Each row comes from the steps of one path. Every step used is in the known rows, and no mark comes twice. Write the path behind each row, first mark first.
Known rows:
X > A > V: [-11.9  -2.8  29.0   3.8  12.1 -42.2 -67.3  26.6  42.2 -46.1   6.8  12.2
   7.1  41.0   9.0 -13.8 -20.7  26.9  19.2 -22.7  11.1  -7.1   8.0  16.0
   8.3]
K > J: [ -9.3 -12.8   9.4  15.6  -6.3 -26.1 -25.5  22.4   6.4 -41.5 -24.3  11.3
  -2.7  49.5  -3.2 -18.1   1.8   1.9  22.9   4.6  20.3   0.8   1.7   0.9
  15.5]
A > X > P > J > K > Q: [-31.0 -26.2  45.6  33.7  19.3  45.3 -11.7  -6.3   6.8 -21.2   0.3 -11.0
 -21.0  19.5 -14.1 -40.5  17.5  40.1  13.9  11.7  27.6  11.5 -11.2  13.8
  18.8]
P > J > K: [-29.0 -19.7  14.1  20.7  27.4  13.8 -25.5  -4.5  -2.3 -20.0   9.5  17.6
 -29.0  18.6 -22.2 -29.0 -16.0  18.8  31.2  18.2  19.0  -2.4   1.1   9.0
  19.1]
X > A > J > P: [ -3.2 -27.3  50.9  11.9 -17.9 -13.0 -81.1  10.2  32.0 -40.2  -2.7  35.8
  26.7  22.7  -8.3 -34.4 -16.6  13.8 -12.3 -16.9 -18.0  -9.9   3.6  18.3
  10.0]
Q > K: [-14.8 -17.7  -6.8  22.9  21.4 -23.8  -6.6   5.0   2.1 -19.2   6.8   0.8
 -24.1  46.4  -3.1 -15.0 -10.3  13.2  13.4  25.2  44.8   0.3  -1.2   3.6
  26.3]
K > J > A: [ -1.5 -26.2   3.2  10.1   4.0 -39.5 -28.4  33.0  16.7 -19.6  -6.2   7.2
   2.2  49.4  -4.1 -34.3 -11.8   3.2  18.9 -18.2   4.7  -8.5   5.4  -7.9
   9.4]
Q > K > J > A > V: [ -4.6 -21.7 -20.6  11.8  24.6 -59.8 -37.5  28.5  22.7  -2.9  19.4 -11.6
  -4.7  45.4  -1.6 -26.2 -11.1  22.1  27.9 -27.0  35.5 -12.9   1.2   3.5
   9.4]
X > A > V > P > J: [-15.3   5.1   9.0   0.1   8.1 -12.4 -21.2  20.3  13.7 -38.7  -2.3  21.5
  12.2  21.7  -1.7  -8.0 -34.1  30.3  17.4 -23.1   7.2   7.9  18.2  23.2
   3.4]
Q > K > X > A: [ -2.6  -9.7  -0.9  40.4  26.7 -38.3 -39.1   3.9  19.6 -15.4  10.3   5.9
 -16.5  42.0  -3.1 -23.3 -11.2  10.8  12.2   0.1  44.8 -10.5  15.4   0.0
  15.9]
J > K: [-27.1 -28.0  32.4  15.1  13.8  -1.0 -37.8   5.6  14.6 -50.1   1.7   7.7
 -34.7  37.0 -10.8 -22.1 -26.2  14.0  29.6   9.6  27.3 -11.6  -1.9   1.3
  20.2]
P > J: [-19.6  -8.2   2.2  16.2  11.5   3.8  -4.4   2.5  -2.8  -7.2  -4.0  19.8
  -8.7  25.5 -11.2 -19.4  -0.3  12.8  18.3  31.4   9.1   9.1   2.9  11.1
  18.8]
X > A > J: [ -3.9 -20.4  31.9  16.4   1.1 -32.7 -67.7  13.8  30.8 -50.0 -10.3  29.1
  21.0  28.2 -10.7 -31.6  -5.4  24.3  -9.8 -25.8   1.7  -4.3  10.5  10.3
  17.3]
V > A > X > P: [-28.1  -6.6  23.2  17.0 -18.4  -9.3 -32.7  -7.9  21.3 -46.0  -5.3 -14.7
   0.4  36.4   2.4 -21.1   7.1  38.2 -10.0  17.1   7.0  23.6   0.1   9.3
  15.3]
J > K > X: [-27.6 -26.4  31.9  29.0   7.3  -5.0 -39.6  -3.8  27.4 -32.2   3.8  -5.7
 -58.6  33.1 -12.1 -20.6 -20.0  10.7  36.8  19.0  38.9 -20.7   1.4  -5.3
  15.9]
J > A > V > K > Q: [-10.5 -13.8  55.4  18.5  48.0 -36.0 -10.3  22.7  32.6 -17.5   1.9 -21.1
 -45.1  46.5  16.4  -9.7  -6.5  21.3  32.7 -18.5  14.9 -12.9  -7.1  -7.3
   4.8]
V > K > Q: [-10.3  -6.2  55.2  34.7  29.1 -12.3  11.5   7.4   4.1 -39.6 -29.1  -4.6
 -49.2  51.9  11.8  -5.5   8.0   5.5  26.9  16.7  22.8   2.3  -7.7  -9.4
  16.8]
X > A > J > K > Q: [ -7.8 -34.6  67.6  31.4  28.3 -14.2 -69.2   4.0  33.3 -60.9 -12.4  18.9
 -14.2  31.7 -19.1 -35.9  -3.3  32.3   5.0 -39.7  31.9 -18.2   1.6  -0.9
  18.8]
V > K > J: [ -5.2  -0.1  14.1  29.8   5.1 -34.4 -17.0  19.5  -9.3 -49.4 -28.8   5.3
 -13.4  39.6   6.5 -14.7   9.9  -1.1  33.9   2.4   4.1   6.4   4.0  -2.8
  10.3]
Q > K > J: [ -5.2 -13.4 -20.1  29.5  10.8 -35.8 -18.4  13.8  -7.2 -25.9 -11.0   3.0
  -8.7  50.4  -7.3 -20.0   5.4   6.3  21.9   7.2  45.0   1.6   1.3   2.5
  21.3]
Q > K > X > P > J > A > V: [-11.0 -19.1 -43.0  21.7  20.3 -11.8  -9.2  -2.6  35.9  26.3  40.8 -28.1
  -2.6  17.3  -2.7 -36.2   0.6  34.8  26.8  14.7  25.6 -10.0   8.0  17.5
   2.8]
X > P: [-12.5 -18.4  -3.2   8.0 -21.1   5.2 -11.3  11.7  26.3 -62.8 -14.2  -1.5
  13.7  44.9   9.5 -23.8  -6.9  14.5  11.6  27.8   4.4   5.8   1.1  15.6
  15.3]

Write each row's path:
[ -6.7 -25.2 -19.9   7.0   5.0  12.6   3.3  10.3  16.2 -13.6  12.1   3.7
  27.5  26.3  -4.4 -45.3  -7.9  18.2   8.1  13.1 -14.4   5.1   9.0  13.3
   8.5]
X > P > J > A
[-19.1 -13.1  24.3  16.5  -5.3 -35.0 -43.7 -15.3  21.6 -42.0 -18.9   5.7
 -15.7  30.9 -17.2 -13.4   7.1  27.4  -9.0   5.7  17.2   2.8   1.3  -1.4
  20.4]
V > A > J
[-35.7 -13.4  11.8   1.3   6.6  10.6 -16.1   3.9   7.9 -37.0   4.4   6.4
 -34.8  12.9 -15.0  -6.5 -39.7  32.6  41.6  -2.1  27.8   0.2   6.0  20.4
   8.5]
A > V > P > J > K
[-19.3 -19.8  44.1  13.0 -26.7 -13.8 -64.9 -21.7  23.7 -35.3  -9.1  12.5
 -13.1  25.2 -14.4 -14.9  -5.9  18.0  -9.3  18.1  -0.4  -3.3  -5.6   5.4
  12.7]
V > A > J > P
[ -7.2 -24.2 -18.6  18.8   0.5  10.2   1.6   1.2  30.3   6.2  13.5  -7.2
   5.2  21.1  -5.5 -44.0   0.7  14.0  16.9  21.3  -1.6  -5.0  12.5   6.4
   3.0]
K > X > P > J > A
[-29.1 -19.9  10.7  13.0   6.6  25.9   6.4  -1.7 -14.0 -40.9  -6.2  17.1
 -31.7  18.5 -21.5 -16.6 -39.9  18.5  27.3   9.4  23.2   5.3   9.3  10.0
  15.5]
V > P > J > K
[-33.9  -5.2  40.5  21.7   3.6 -25.2 -38.6  -8.3   9.7 -22.3  -0.1  -8.4
 -33.8  36.8  -7.2  -9.9  -3.3  31.7  -4.9   9.1  24.5  16.4  -1.0  -3.0
  20.3]
V > A > X
[ -6.0 -22.0 -25.1   3.5   5.2 -50.8 -12.5  32.7  14.4 -21.0   5.6 -13.0
  -8.5  46.3  -1.5 -11.7 -36.2  21.3  23.6 -35.9  39.0  -6.4   9.8   5.8
   5.2]
Q > K > J > A > V > P
[-13.9  -1.5  20.8   9.5 -11.8 -31.1 -39.4  20.2  46.4 -50.1  -8.8   0.8
 -16.0  36.2   7.9  -0.4 -40.6  22.2  25.8 -25.1  27.8  -8.9  20.7  11.1
  -0.5]
K > X > A > V > P
[ -9.3 -18.1  24.2  12.9 -26.7  -7.2 -42.7  18.6   9.9 -32.5 -19.0  18.7
  -4.0  44.4  -1.2 -18.4 -10.9 -10.1  22.5  15.7  -0.3  -4.4  -5.8   7.8
   8.6]
K > J > P
[-13.5 -21.5  -5.5   1.4   5.8   4.5  29.1  16.3  -1.8 -10.9  -0.3  15.0
  -5.2  26.7 -11.5 -23.4 -41.2  11.8  10.8  -2.2  -1.2   6.1  15.6   4.9
   9.2]
V > P > J > A
[-23.9  -7.6  16.3   6.3  17.4  -1.6 -44.4  13.2  13.9 -56.4   9.7  21.2
  -3.8  13.2 -12.6 -15.8 -47.4  37.3  31.8 -36.2  15.2  -3.2  19.1  23.0
   2.7]
X > A > V > P > J > K
[ -9.4  -4.3  -1.4  29.8  27.0 -52.1 -55.8   8.8  40.2 -10.9  21.9  -5.5
 -18.5  35.2   3.7 -12.8 -10.7  27.9  24.3 -10.3  48.3 -15.6  11.6   8.7
  10.0]
Q > K > X > A > V
[-28.8 -19.6  15.5  34.3  19.2  14.6 -25.2 -13.1   9.6  -2.0  11.1   6.4
 -50.4  10.8 -23.1 -26.4  -6.0  15.0  38.3  26.1  30.2 -12.1   6.2   0.6
  13.7]
P > J > K > X
[-28.6   1.1   5.8  22.5  -5.9  11.8 -15.7 -17.3   1.8 -20.6   2.6  -8.7
   7.0  19.1  -9.3 -26.8  17.4  42.1  -8.1  26.0   0.0  30.9   2.8  14.4
  14.4]
V > A > X > P > J
[-24.0 -30.0  59.4  27.2  32.7   5.8 -21.1   1.2  18.0 -47.2 -14.6  -1.5
 -59.1  51.0  -8.6 -17.9 -10.8  15.2  29.5   7.9  49.4 -14.1 -10.0  -7.1
  22.5]
J > K > Q
[-12.1 -22.6   0.2  10.3  25.2  -6.8   0.8  11.8   6.4  11.3  15.2  15.5
  -4.5  27.5 -12.6 -35.0 -16.1  11.6  13.4   8.9  -3.4  -1.9   7.5   1.7
  13.3]
P > J > A
[-26.6  -1.2   2.1  -3.3  -6.2   0.7   4.5  12.0   5.7 -24.0  -6.7   6.3
 -16.0  21.1  -5.0   1.9 -27.2  26.1  28.1  12.0  17.3  12.0   6.7  22.6
   9.3]
A > V > P > J
[-25.3 -22.2  44.1  31.9  40.3  24.1  -9.2  -7.6  -0.4 -18.9  -7.8   8.7
 -52.2  30.8 -19.2 -22.9  -0.6  17.2  30.9  16.4  40.3  -6.0  -7.8  -3.2
  21.6]
P > J > K > Q
[-17.0 -34.2  16.6   5.5  -8.9  -3.2 -24.4  24.0  33.0 -23.8  17.0 -15.0
  20.1  34.3   6.1 -46.0 -11.6  30.9  -8.3  -7.1  -6.6   7.8   1.3  11.7
  12.9]
J > A > X > P
[-24.2 -22.8  24.8  14.9  23.9  -5.9 -16.5  13.6   4.2  31.4  27.4   5.7
  -7.6  15.9 -16.3 -42.5  -9.3  29.0  -1.5  -4.1  -2.4   8.4   3.0   6.1
  16.4]
P > J > A > X
[ -9.6 -18.3 -24.8  34.3  -4.0  -7.2  -3.0  -8.2  24.2 -24.8   3.5 -20.1
 -14.9  41.0   4.3 -24.2   2.8  14.5  17.9  40.3  42.1  -3.8   3.2  10.6
  15.8]
Q > K > X > P
[-16.6   7.5  -4.7  28.0   4.3   2.1 -13.8  -7.1  23.7 -15.6   2.3 -20.3
 -15.0   8.3  11.3 -14.6  21.8  24.4  46.6  30.1  -1.6   6.2   5.3  21.3
  -2.5]
A > V > K > X > P > J
[-13.7 -11.4 -17.4  26.4 -14.9  20.9  -0.3  -8.6  20.1 -13.2  -6.6  -3.1
  -3.4  22.3  -4.0 -29.9  15.6  13.5  21.1  45.7   7.2   5.8   8.5  14.4
   9.2]
K > X > P > J
[ -8.0 -13.8   7.6  16.7   3.8 -28.3 -25.0  13.5  52.3 -27.5  13.6 -33.5
 -12.2  28.0  22.2 -23.7  -5.3  21.7  37.5  -1.0  -4.6 -13.1   6.2   8.0
  -7.7]
J > A > V > K > X > P
[-18.5 -23.2  13.0 -14.0  -4.4 -26.6  -7.5  29.9  36.3 -33.7   5.0  -8.8
 -13.4  40.9   5.4  -7.2 -53.7  23.3  19.2 -22.5  11.6  -7.8   8.0   7.9
   4.6]
J > A > V > P
[ -4.9   5.8  60.3  28.7  42.2 -39.7 -37.1  20.4  29.1 -52.9 -13.2  -1.1
 -26.0  45.9  20.7  -3.8   0.1  23.6  28.0 -27.3  17.1  -5.5   0.4   3.6
   4.9]
X > A > V > K > Q
